(in the rows, 128 means zero)
Known rows, with every step that occurs
kefane -> zumog: [141 114 122 133  83 142  88 133  98 125 104 117 141 149 148 131 128 106
  60 109  87 169 153 103 153  95 140  97 126 129 142 122 154 164 124 136
 197  95 143 142  95 128 178 138 159 133 105 162 153 137 110]
zovi -> vegu -> miki -> sasup -> ridekup -> rigizuv: [108 118 142 141 156  96 148  73  94  68  90  97 142 158 119  75 156 111
  62  97 164 165  37 124 179  59  87 105 197  74 126 133 116 176  44 168
 159 116 143 102 136 136 105  53 160 147 117 165 136 109  50]
miki -> sasup -> zumog -> pigot -> ridekup -> rigizuv: [175 121 105 127 186 133 129 150 110  89 163 167  85 130  76 107 188 119
 141  68 195  97 129  99 186 127 126  87 160 143  90 102 139 155  64 191
 165 103 149  96 140 136 106  93  90 124  94 156 133 184 117]
kefane -> ridekup -> rigizuv -> zumog: [120 121 126 100 133 131 151 128 135  94 136 115 112 152 100 112 144  91
 143 112 167 126 147 105  97  94 118 138 135 135 129  88  74 144 114 169
 171 114 119 118 115 172 157 105 143 132 127 185 132 105 135]
ditaz -> pigot -> ridekup -> rigizuv: [125 103 172 112 131 125 101 188  92 115 125 122  66 168 135 136 154 115
 109  78 166 127 121  99  64  95 116  99 154 174 118 125 145 133 119 171
 184 124 125 109 104 134 150  52 103  97 143 175 149 116 124]
kefane -> zumog -> pigot -> ridekup -> sasup: [186 153 134 117 145 158  81 159 113 172 133 121 125 171 181 116 169 102
 108 114 100 159 174 106 150 140 141  55 119 115 108 112 168 200 108 159
 196 126 116 135 104 145 161 129 173 110 138 125 145  94 168]
pigot -> zumog -> kefane -> ridekup -> sasup: [180 131 141 134  88 161 176  83  88 175 100 124 150 176 120 159 147  83
 141 130 122 150 172  91  53  72 145 101 175 118 144 119 120 173  68 133
 136 149 163 131 124 172 154 134 140 118 206 107 127 103 139]
ridekup -> rigizuv -> zumog -> pigot -> ditaz: [143 113 129  97 167  78 149 156 128  87 136  99 121 121  90  92 123  83
 157 121 178  81 157 111 148 116  76 137 118 136  93 122  98 126 152 187
 152 107 101 149 112 147 127 119 201 131  72 160 142 123 139]
ditaz -> pigot -> ridekup -> rigizuv -> zumog: [115  83 183 110 146 107 106 198 120 103 135 105  64 174 140 124 149 114
 146  76 180 112 169 115  63  94 120 118 110 164 104 116 115 121 144 153
 173 132  89 121 104 148 193  43 118 112 109 200 158 119 151]
zufuz -> pigot -> zumog -> kefane -> ridekup: [157 107 158 136  83 139 173 103  86 183  89 115 175 143 105 153 128  82
 104 124 139 161 194 117  80  88 120  71 161 158 153  82 126 131  58 100
 158 124 183 156 129 142 144 155 145 102 180 149  83  94 150]
zovi -> vegu: [160  77 126 149 140 114 129 141 102 108  60  95 154 181 139  70 127 121
  86 120 108 152 108 118 136  72 124 117 148 124 136 148 147 139 118 134
 148 120 119 126 115 123 133  96 157 124 148 188 169 114 109]
zovi -> vegu -> miki: [125  77 119 131 125 113 126 132 124  98  65  93 172 176 162  58 145 117
  64 123  88 147  73 136 141  85 120 107 185 105 140 135 164 145  95 139
 166 135 119 122 139 117  91  84 186 122 132 175 142 105  83]
zufuz -> pigot: [143  89 137 153 101 133 107 133  89 134  67 128 169 142 138 121 119 112
  66 115 110 162 149 131 127 109 118  78 188 152 141 100 158 144 132 135
 172  80 122 124 108 114 143 142 156 115 139 170 128 116 117]
rigizuv -> zumog: [128  72 122 129 116 108 110 127 115 100 100 109 138 187 133 116 121 120
 105 111 112 122 165 130 125  96 137 135 131 137 119 120 119 138 168 139
 144 115 103 140 110 135 167 111 160 148 102 188 171 135 122]
zumog -> rigizuv: [167 101 128 117  98 158 123 114 110 116  94 126 173 164 165 126 141 121
 101 130 117 165 151  76 123  97 131 126 166 147 144 144 157 125 133 129
 153 138 113 128 116 134  90 100 147 126 138 153 175 172 109]
ditaz -> pigot -> zumog -> kefane -> ridekup -> rigizuv: [149 118 183 108  77 126 179 127  94 159 135 102 110 149  96 160 138  93
 141 111 181 141 159  88  40  57 117 106 149 168 143 109 100 117  54 106
 147 119 174 155 106 163 174  90 112  89 155 146 122 108 140]
rigizuv -> zumog -> kefane -> ridekup: [167 114 120 102 124 110 147 111 124 121 126  99 171 153 123 146 133 103
 128 100 146 136 209 129  84  78 138 134 121 137 137 103  89 126 128 143
 147 151 130 133 121 142 161 123 153 123 126 157 134 114 154]
vegu -> zovi: [162 120 125 104 109 116  92 144  92 114  83 124 142 184 143 141 106 127
  57 122  97 141 128 120 131  99 131 122 161 153 156 122 139 116 118 144
 136 128 108 125 142 113 118 137 153 141 122 134 153 147 127]
zufuz -> pigot -> zumog -> rigizuv: [154  90 171 152  73 152 144 117  94 162  67 114 163 166 154 123 137 103
  99 151 126 166 172  86 142 106 126  81 182 174 145 103 163 129  94  70
 161 116 140 158 128 155 118 126 162 120 166 177 141 144 127]
miki -> sasup -> ridekup -> rigizuv -> zumog -> pigot: [150 119 159 126 155  81 136  86  85  68 143  76 134 174  93 123 144 126
 132  90 218 141 138 126 193 105  97 112 143 111  97 117  93 167 119 138
 114  86 119 144 114 139 165 105 154 158  81 148 142 118 117]
kefane -> ridekup: [136 121 109 115 122 159 129 104 106 124 105 125 138 164 137 115 143 107
  68 110 127 167 129 117  94 105 125 119 186 144 154 104 112 152 115 171
 171 130 142 121 133 132 122 119 131 118 164 168 134 114 112]
ditaz -> pigot -> zumog -> kefane -> ridekup: [161 102 172 116  76 127 151 114  85 165 115  98 133 170 122 157 135 109
 101  96 153 170 183 107  47  75 136 112 138 176 156 106 116 106  84  90
 139 133 171 170 121 137 178 110 110  90 167 160 126 117 133]
zumog -> kefane -> ridekup -> rigizuv: [168 154 128 107 113 138 180 113 103 125 137 119 150 122  94 159 142  77
 144 120 158 138 147  90  77  63 111 119 158 132 142 123  98 148  71 176
 172 136 165 113 105 144 117 106 133 103 141 115 115 105 129]
zovi -> vegu -> miki -> sasup: [130  90 115 139 136 104 120 106 111  80  62 133 172 131 152  64 151 136
  51  79 110 128  53 136 144  77 110  96 196 104 134 131 150 143  69 148
 163 124 136 113 161 124 110  75 153 132 122 201 147 144  76]
zovi -> vegu -> miki -> botese: [144  93 133 142 119 106 128 122 120 105  68  84 184 168 179 113 145 127
  62 121  94 153  76 152 150  89  92 120 194  98 158 133 171 177 126 141
 183 119 116 125 139 114 117  82 192 146 133 196 154 111  54]
pigot -> ridekup -> rigizuv -> zumog -> kefane: [163 108 138 115 154 101 139 166 118 105 142 107 128 164 119 163 148  88
 189 104 170  81 205 104  86  65 125 120 102 120 101 136 106 142 112 192
 169 163 121 117  89 148 147  77 143 121  96 142 140 116 156]
miki -> vegu -> zovi: [163 106 114  89  77 101  60 133  81 127  95  94 127 213 136 151 102 149
  70 121  95 120 144 146 133 107 138 129 150 155 169 101 139  91 145 121
 143 123 144 135 139 130 106 143 137 135 118 173 141 159 115]
zufuz -> pigot -> ridekup -> sasup: [143 124 154 146 144 163 108 161  92 164  80 163 116 158 161 126 149 100
  90 103 110 150 157 119  64 124 124  58 200 133 115  98 162 183 117 182
 187 120 104  81 108 153 139 112 149 108 190 136 126  85 154]
zumog -> kefane -> ridekup -> sasup: [181 158 118 119 114 159 156 100  99 163 113 148 160 144 137 161 139  95
 127 111 117 158 179 105  37  79 131 105 192 109 142 122 113 166  88 168
 156 145 129 102 109 150 124 124 143 107 177  92 134 101 143]
sasup -> ridekup -> rigizuv -> zumog -> kefane: [150 105 149 132 122  89 156  99  86  98 134  64 150 199  98 178 119  95
 150 125 184 137 187 113 119  52 117 140 118 104 110 138  91 162 127 151
 129 134 109 127  69 132 162 105 168 146  87 103 144 104 114]
ridekup -> rigizuv -> zumog -> pigot -> zufuz: [198 111 126 109 153 113 162 140 144  98 166  66 131 210  89 119 144 114
 197 128 185  88 145 132 162 143 116 116  94 145 107 104 121 142 104 130
 125 112 135 126 100 136 171 106 185 149  81 145 136 131 160]

Rows
[181 101  88 127 170 143 108 165 127 121 153 137 112 181 109  88 169 128
  92 101 139 143 172 108 183 156 150  96 145 163 105 108 163 151 119 167
 174 128 114 116 126 109  98 116 116 116 110 144 140 146 133]  sasup -> zumog -> pigot -> ridekup
[150  81 119  97 168  78 123 136 122  97 118 102 152 150 123  86 120 102
 111 108 141 105 183 136 145 141 102 132 118 148 101 128 104 104 176 167
 145 125  94 161 130 129 135 133 205 130  78 166 152 130 146]  rigizuv -> zumog -> pigot -> ditaz
[108 111 105 124 103 126 108  71  95  80  89 159 168 123 140 108 153 129
  46  70 110 127  90 134 133 100 120  92 210 104 137 119 144 152  82 166
 157 110 140 120 166 132 119  93 144 142 106 170 141 159  74]  vegu -> miki -> sasup
[158  79 142 133  78 157 148 101 105 134  86 116 155 194 156 128 141 106
 103 147 125 157 156  70 140  93 143 118 153 149 146 138 158 129 116  88
 137 145 146 164 130 160 108 108 138 136 152 167 175 161 112]  pigot -> zumog -> rigizuv
[170 155  85 100 173 156 156 122 130 147 150 171 100 102  90  71 147  88
  82 103 153 149 160 100 124 137 112 131 199 135 120  82 110 148 106 197
 152 135  97  95 138 158  89 140 150 115 156 113 129 123 127]  kefane -> ridekup -> sasup -> zumog -> pigot -> ditaz
[154 103  98 157 111 166 121 129 103 127 115 175 110 156 115 109 146 119
  77 112 106 145 147  93 140  98 156 114 209 119 120 101 162 173 123 152
 137 110  92  74  90 153 142 126 121 145 153 122 175 157  92]  ridekup -> sasup -> zumog
[177 149 110 121 124 205 148 117 128 151 138 187 119 156 136 113 164  99
  96 122 129 191 156  49 104 116 147 139 217 144 152  80 134 152  91 147
 155 153  92  72 122 181  82 105 115 120 192 116 160 172 120]  kefane -> ridekup -> sasup -> zumog -> rigizuv
[130  93 127 117 160 122 121 173 125  88 139 119  91 186 129 123 160  96
 157 105 156  92 169 108  97 100 126 118 119 133 105 116 103 148 136 193
 184 148 105 112 105 158 151  71 136 133 113 177 148 117 144]  pigot -> ridekup -> rigizuv -> zumog
[126  99 133 133 132 109 124 134  84 124  65 149 137  89 115 105 102  83
  47 104 116 127 144 126  90 113  82  95 189 153 131 116 126 117 145 177
 182 110 119 125 120 110 118 139 187 114 127 169 124 120 121]  zufuz -> pigot -> ditaz
[116  93  84 140 116 134 105  85 114  78 113 201 135 120 110 110 170 129
  23  66 122 129 102 125 167 107 145 115 215 119 129  90 151 151  80 165
 170 117 131  97 156 128 110 101 122 149  93 183 141 202  54]  vegu -> miki -> sasup -> zumog
[150 122 154 136 143  77 150  71  65  73 124  97 146 162  92 177 129 100
 138  89 202 121 174 112 121  43 103 125 137  96 106 137  77 153  88 156
 125 111 136 120  90 138 174  96 144 154  73 136 147 136 101]  miki -> sasup -> ridekup -> rigizuv -> zumog -> kefane
[221 124  84 134 148 163 144 120 139 147 156 137 115 202  91 110 161 124
 131 122 134 136 149 117 167 161 147  97 173 138 114  91 171 167  87 139
 104 111 120  78  99 143 139 128 153 147 133  84 146 157 134]  ridekup -> sasup -> zumog -> pigot -> zufuz
[149 141 117  72 183  99 169 135 141 100 161 108 119 114  82  84 141  71
 150 111 188 110 156 117 118 127  80 141 120 144 115  93  68 117 131 196
 168 128 113 139 132 154 125 117 187 118  97 165 116 108 147]  kefane -> ridekup -> rigizuv -> zumog -> pigot -> ditaz
[173 141  92 116 117 144 181 124 119 122 159 150 119 115  60 155 152  82
 126 112 165 128 165  83 109  65 136 137 175 139 138  94 111 136  61 177
 170 134 152  93  92 149 109 116 107 114 122 120 116 140 119]  sasup -> zumog -> kefane -> ridekup -> rigizuv
[138  96 140 144 147 160  85 181 106 141 121 178  55 181 142 112 160 135
  70  70 132 160 169 101  70 110 154 102 193 155 119  85 163 146 127 161
 162 132  83  78 105 146 161  71  92 111 156 149 172 146 121]  ditaz -> pigot -> ridekup -> sasup -> zumog
[178 137 112 109 109 139 145  98 103 137 114 125 177 142 129 157 132  98
 103 109 126 160 170 112  67  74 119 123 162 137 151 120 115 132  93 157
 169 145 148 127 119 126 115 125 135 103 149 133 125 117 135]  zumog -> kefane -> ridekup
[167 115 108 107 151 100 124 126 106 109 102 115 155 132 112  91 121 106
  87 109 132 125 139 120 145 136  92 116 155 150 115 145 129 123 154 175
 144 113 120 152 126 112  88 140 188 120 104 143 141 126 121]  zumog -> pigot -> ditaz
[153 132 137 122  83 158  96 131 121 135 109 119 163 155 181 125 145  94
  81 127 103 186 170  64 152  97 141 100 129 146 152 123 163 135 121 104
 195 129 119 145  99 136 136 116 171 130 107 156 173 174 125]  kefane -> zumog -> rigizuv
[182 126 127 110 167 132 128 166 116 120 141 101 119 169 118 114 170 108
 149 114 165 115 131 101 160 122 113  88 143 135  99 130 140 160 105 188
 175 128 141 130 117 136  97  97 135 106 116 135 131  99 145]  zumog -> pigot -> ridekup -> rigizuv
[153 105  96 147 151 170 110 152 116 133 123 185  79 185 134 115 174 118
  89 101 113 139 159  94 101 116 164 111 180 131 110 107 161 179 114 189
 171 155  88  64 107 152 118  96 107 128 159 128 156 138 127]  pigot -> ridekup -> sasup -> zumog
[153 105 184 104 137  87 122 190 113 114 144  98  92 163 130 159 144 102
 175  70 174 102 207 110  37  65 122 109  87 155 106 132 112 110 124 152
 159 149 106 123  88 145 187  57 130 103  90 161 143 115 164]  ditaz -> pigot -> ridekup -> rigizuv -> zumog -> kefane
[174 111 133 122 179 129 109 165 129 138 135 107 136 205 165  96 170 120
 159 106 140 119 192 127 126 146 136  91 133 122  95 113 135 178 149 165
 146 141  75 120 124 157 157 108 167 132 136 143 154  92 181]  rigizuv -> zumog -> pigot -> ridekup -> sasup
[163 102 168 130 152 100 145 181 109 128 121 108 135 132 114 160 143  77
 177 106 171  85 218 117  65  85 106  83 114 148  99 106 114 136  97 168
 190 144 127 106  90 145 156  92 163 117 110 148 102  95 177]  zufuz -> pigot -> ridekup -> rigizuv -> zumog -> kefane
[212 123 106 119 140 133 136 109 130 128 138  85 160 211 117 115 139 128
 131 121 138 135 136 139 167 149 122 100 124 153 125 116 154 139 108 134
 129 123 153 139 121 108 137 129 175 134 112 129 139 122 139]  zumog -> pigot -> zufuz
[164  96 130 121 110  99 156 140 108  96 130  99 156 144  97 163 126  94
 177 117 156  87 185 104 105  60 122 126 116 119 112 144 110 137 126 153
 136 116 128 124  70 141 170 102 166 134  73 132 143 136 135]  ridekup -> rigizuv -> zumog -> kefane
[165 134 132 118  85 137 200  99 104 144 130 104 138 148  76 167 147  70
 160 138 155 120 153  77  87  54 125 114 135 131 142 110  99 150  47 139
 158 131 192 152 110 160 135 119 124 113 158 125 111 114 128]  pigot -> zumog -> kefane -> ridekup -> rigizuv
[137 117 156 139 141 138 129 177  99 131 100 133 102 141 118 134 152  88
 120 104 152 118 142 107  98 110 102  67 173 152 115 105 137 153  95 189
 210 107 141  96 108 140 126 100 145 103 150 148 107  90 136]  zufuz -> pigot -> ridekup -> rigizuv
[179 131 119 121 100 123  90 141 111 137 130  76 165 141 143 116 137 117
  85 115 106 165 161 115 204 127 129  67 112 134 131 113 165 161 123 118
 176  73 136 168  97 119 158 154 180 118  88 150 145 131 129]  kefane -> zumog -> pigot
[117 101 139 142 154  96 118  65  96  77  74  96 165 176 154  77 153 132
  21  87 139 186  54 145 176  72 102 112 201  84 130 129 133 166  72 147
 152 128 134 123 147 111  97  73 159 141 128 169 144 113  62]  zovi -> vegu -> miki -> sasup -> ridekup
[129  88 136 124 118 112 138 135 120  85 125 104 124 164 101 125 131 101
 146 116 147  94 143 107 132  81 129 126 147 127 118 122 111 152 141 155
 150  96 102 123  90 160 170  98 160 144  95 178 159 124 123]  ridekup -> rigizuv -> zumog
[162 130 163 135  83 138 201 116  94 169 107 111 143 124  77 166 134  64
 147 139 161 127 170  97  88  70 106  73 159 149 149  82 106 143  38 116
 175 105 197 142 114 161 148 134 141 100 170 126  77  95 146]  zufuz -> pigot -> zumog -> kefane -> ridekup -> rigizuv
[218 100  78 131 142 145 138 123 132 121 157 115 127 204  87 100 156 135
 109 115 145 133 148 129 193 161 140 111 141 166 114  97 159 127  95 132
 126 117 143 103 116 103 128 134 138 140 103 125 147 167 124]  sasup -> zumog -> pigot -> zufuz
[139 120 146 101 184  68 153 111 113  84 148  57 111 174  91 105 123  81
 121 118 204 127 160 118 175 111  72 151 113 123  93 124  77 151 153 183
 134 116  91 153  95 123 120 114 205 137  77 136 139  99 119]  sasup -> ridekup -> rigizuv -> zumog -> pigot -> ditaz
[188 121  96 143 144 155 127 153 110 153 136 172 114 165 121 148 164 103
 126  99 124 119 204  88  88  86 162 102 158 115 111 124 160 164  86 179
 168 162 117  65  93 144 119 105 113 114 150  96 146 151 135]  pigot -> ridekup -> sasup -> zumog -> kefane
[174 138 122 117 134 137  75 168 124 142 140  95 134 172 170 115 163 112
 100 100 113 156 174 110 165 137 141  66  92 146 117 113 168 164 115 154
 217 131 133 165 121 113 145 132 166 112 100 145 137 109 156]  kefane -> zumog -> pigot -> ridekup
[180 117 105 125 172 142 130 182 131 112 163 126  94 159  80 115 182 110
 137 114 172 108 146  88 189 126 134 105 153 154  93 108 157 156  96 185
 185 121 131 104 111 135  85  99 110 110 104 133 133 141 123]  sasup -> zumog -> pigot -> ridekup -> rigizuv
